Each row was made from one small tree. Brackets hold a mark, then the marks that hang from it, in the order of their numbers. Every link used is in the known rows. Write each row's tree.
Known rows:
[z_993 z_341 [z_587 z_524]]: [ 15  19  -7   6   5  31 -29  13  24 -13  24  -2  10  35  31   8  36  -7
 -30 -21  44 -27  27  -1   4]
[z_945 [z_524 z_282] [z_993 z_341 z_587]]: [ 13 -26 -25  15  21  12 -38  30  25 -27  11 -40   7   8  55   4  -9  -6
 -25  -4   9 -15   9   1  35]
[z_945 z_261 [z_524 z_239 [z_587 [z_993 z_341]]]]: [ 14 -18 -35 -11  44 -17 -57   2  39 -11 -15 -20  -6  41  25  -9 -24  18
 -27  -8  -4 -60 -28 -28 -13]
[z_587 [z_524 z_239 z_282] [z_993 z_341]]: [ 16 -17 -13 -30  67   4 -44 -20  -7 -29 -14 -13 -10   8  11  18 -23   7
 -34 -23 -23 -45  38 -14 -10]
[z_993 z_341 [z_587 [z_524 z_282]]]: [ 17  10  -2  -5  35  35 -36  11  -5 -13  25 -13  12  11  45   7   9 -13
 -31 -12  20 -18  46  -7   4]
[z_282 [z_524 z_587]]: [ 17 -20  36  37   0   2 -23  -3  -2  -8  30  13   2  24  -5 -10  45   5
 -23  15  16 -17  35 -33   6]
[z_564 z_341]: [ 11  -4  15  52 -11 -40 -13  27  -8 -24  13   8  21   6 -24  -6  49  -9
 -17 -12  26 -50  43   3   9]
[z_261 [z_282 [z_524 z_239 [z_587 [z_993 z_341]]]]]: [ 21 -34  12 -12   7  -1 -32 -25  15 -33 -24  13  -2  10  40  21 -11  11
  -4  17  -4 -30  -8 -12  -6]
[z_239 [z_524 z_282 z_587]]: [  7 -18  20  45  12  25 -23  11 -37  -4  38   4  -9   3  10 -28  15  -4
  -7  11  -4  -1  23 -30   4]
[z_587 z_993]: [  9   2   7   9   8 -29 -21  10 -24 -19   5  11 -14  19 -36 -10  25   0
 -22  -6  34 -61  29 -19  14]
[z_945 z_524]: [  9 -25  -2  46   3  -8 -23  26 -19 -19  24 -25  -6  17 -24  -7  30   5
 -28 -23  20 -35  34 -27  28]
[z_587 [z_524 z_239 z_282]]: [ 18 -26 -16  10  57   5 -36  -3 -62 -19  18 -17  -8  -5 -15   4 -10   9
 -29  -8 -28 -32  65 -43   0]
[z_858 [z_993 z_341 [z_587 [z_524 z_282]]]]: [  7  17 -16 -22   3  29 -18  17  37  -8  14 -19   4   9  34   9  -1   4
 -22  -5  17 -18  30  27  -4]
[z_341 [z_993 [z_587 z_524]]]: [ 13  30 -10  22   6  25 -29  13  23 -20  18 -26  -5  62  -6  -9  23  15
 -33 -11  42 -28  26  -8  22]
[z_993 z_341 [z_587 [z_524 z_239]]]: [ 20   7 -43  -1  13  17 -36  -1  10 -22  20  -3   5  40  33  17  17  -3
 -25 -25  15 -34  25 -14  -9]
[z_993 [z_587 z_524]]: [ 13  18  -9  22  22  23 -22  15 -12 -13  36  -3   2  36  -2  -4  35   1
 -35  -7  42 -29  40 -16  13]
[z_587 [z_524 z_239]]: [ 17 -16 -21  22  26   2 -27  -2 -34 -20  18  -7 -11  21 -29   4  19  14
 -29 -20  -2 -42  48 -38   0]
[z_524 z_239 [z_587 z_993]]: [ 21 -12 -19  -1  31 -33 -30   0 -41  -4   4  15 -16  31  -6 -10   3  10
 -25   6  12 -59  11 -29 -14]
[z_858 [z_993 z_341]]: [  5   2  -8   1 -68 -16  -8  25  29  -9   3   1  -4   4  -7   2  33   3
   0 -18  32 -46  17  19  -2]
[z_524 z_239 z_282 [z_587 [z_993 z_341]]]: [ 24 -20 -12 -29  47 -22 -44  -4 -31  -4  -7   6  -6   6  38   1 -23  -2
 -21   0 -13 -48  16 -19 -23]
[z_524 z_239]: [ 19 -19 -30  25 -13 -34 -28   8 -58 -20  21   7 -10  11 -29  -3  21  -3
  -8 -12   2 -54  42 -44   2]
[z_261 [z_282 [z_524 z_239 [z_587 z_993]]]]: [ 20 -35   9   4  28 -11 -26 -22 -20 -31 -13  13 -11  10   9   8 -14  20
  -9  32  -6 -34   5 -28   2]

Which tree is each row?
[ 22 -23   5 -11  17 -17 -38 -32  38 -24  -6  16  -5  39  23  13  13   9
 -21   0  -8 -36   5 -17 -17]  [z_282 [z_524 z_239 [z_587 [z_993 z_341]]]]
[ 20 -37 -32  16  65 -11 -57  16 -46  -1  17 -35  -2   2  12 -24 -39  12
 -21  14 -32 -39  17 -62  -2]  [z_945 z_261 [z_524 z_239 z_282 z_587]]
[ 26 -32   2  29   8 -14 -32 -16 -17 -16  26  13  -3  27  -3  -3  25   9
 -16  14 -13 -25  31 -44  -6]  [z_282 [z_524 z_239 z_587]]
[ 18  19 -34  35  23 -12 -31   3  46 -41   3 -25  15  66   2   7  11  16
 -32 -21   7 -36  21  14   3]  [z_564 [z_341 [z_993 [z_587 [z_524 z_239]]]]]
[ 22 -12 -19 -16  14 -24 -35  -3  -5  -4  -8  16  -8  32  26   1   5   3
 -21 -10  13 -57   0 -12 -23]  [z_524 z_239 [z_587 [z_993 z_341]]]
[ 23  -3 -35 -13  42  20 -45  -2 -17 -21  20 -13   6  14  45  15 -11  -9
 -25 -15 -10 -23  42 -19 -10]  [z_993 z_341 [z_587 [z_524 z_239 z_282]]]
[  6  25 -23   5 -10  17  -4  22  27  -8  24  -9  -6  32 -12  -3  25  18
 -27   2  42 -30  26  17   3]  [z_858 [z_993 [z_587 z_524]]]
[ 22  -4 -38   1  61  11 -39   1 -52 -20  32 -14  -1  14  14   3 -12  -2
 -29   2 -11 -26  54 -35  -1]  [z_993 [z_587 [z_524 z_239 z_282]]]
[  7   4  17 -10  29  16 -28  -4  34 -20 -10  -2  -7  29  -4  11  25  10
 -40 -28  33 -47  24   3   2]  [z_587 z_524 [z_993 z_341]]
[ 14  21  -4  10  36  29 -38  12  -3 -20  20 -35  -3  36   7 -10  -6   8
 -33  -3  17 -17  43 -14  23]  [z_341 [z_993 [z_587 [z_524 z_282]]]]
[  8  24 -31  -8 -63 -11 -11  29  39  -9  16   5   3  23  21   2  30  -8
   0 -10  47 -38   6  27  -2]  [z_858 [z_993 z_341 z_587]]
[ 23 -22 -14 -13  64 -30 -39  -2 -67  -4   5   6 -14   6   8 -11 -25   5
 -26  17 -16 -50  29 -35 -13]  [z_524 z_239 z_282 [z_587 z_993]]
[ 13 -21  33  27   0  12 -34   5  -9 -13   5   7   8  -9   4 -18   1  15
   4  48  17 -26   6 -47  14]  [z_945 [z_261 [z_282 [z_524 z_587]]]]
[ 12 -10 -19  -3  53  -9 -29 -15 -14 -28  -2  -3 -20  33 -34   7   3  21
 -39 -16   1 -57  33 -26  -2]  [z_587 [z_524 z_239] z_993]
[ 13 -25   3  25  58   4 -50  29 -32   6  21 -33   3  -2   9 -34 -19  10
 -28  18  -3 -32  21 -50   9]  [z_945 z_261 [z_524 z_282 z_587]]
[ 11 -42  -3  25   1  25 -38  36  37 -10 -25 -35   8 -11  50 -11 -24  26
  -8  23  26 -31 -42 -14  25]  [z_945 [z_261 z_282] [z_524 z_587] [z_993 z_341]]
[ 14 -11  39  12  30  -9 -23 -16  18 -15  10  17  -9  36 -11  -9  30  13
 -32  19  19 -32  20 -20   6]  [z_282 [z_524 [z_587 z_993]]]
[ 13  13 -56 -19 -19  10 -17   4  49 -18  10  -8  -3  38  24  19   6  14
 -18 -19  13 -34  10  21 -18]  [z_858 [z_993 z_341 [z_587 [z_524 z_239]]]]
[  2   0  17  17  -9  19 -22  -3  46 -13   6  18 -13  41  23 -12  30   0
 -13 -11  27 -22 -22   3  -5]  [z_239 [z_524 [z_587 [z_993 z_341]]]]
[ 20  17 -45  13  13   9 -39  -1   9 -29  15 -26 -10  65  -4  -1   3  19
 -28 -16  13 -34  23 -21  10]  [z_341 [z_993 [z_587 [z_524 z_239]]]]
[ 17  -8  22 -19  37  -6 -37  10 -20   4  -4   6   0   1  36  -8  -3  -5
 -26   4  17 -40  21  -6 -10]  [z_524 z_282 [z_587 [z_993 z_341]]]
[ 18 -30 -68  35  16 -16 -32  20   1 -35  18 -31  -9  37  13   1  -3  12
 -24  -4   3 -33   0 -22  31]  [z_945 [z_524 z_239] [z_993 z_587]]
[ 15   2  16  -7   8  -9 -28  10  10   3  -3  17  -3  28  23  -8  25   1
 -27  -5  42 -49   2   1 -11]  [z_524 [z_587 [z_993 z_341]]]
[ 15 -18 -14 -15  83  -4 -38 -16 -42 -26  -2 -13 -18   8 -21   6 -24  15
 -39  -7 -24 -47  50 -31  -1]  [z_587 [z_524 z_239 z_282] z_993]
[  7  -7 -42  33  15  -4 -41  33  32 -24  16 -34   0  31   3 -22  -2  13
 -22  16  29 -40 -13 -30  41]  [z_945 z_261 z_524 [z_993 z_587]]
[  8  -5  22 -21  57  19 -36  -6   8 -21  -9 -12  -5   5   8  10  -3   5
 -40 -18   7 -38  41  -3   2]  [z_587 [z_524 z_282] [z_993 z_341]]
[  3 -10  22  19  39  12 -25   0 -15 -13  17   8 -20  14   4 -25  -1   1
 -18  15  -1 -14   7 -19   3]  [z_239 [z_524 z_282 [z_587 z_993]]]
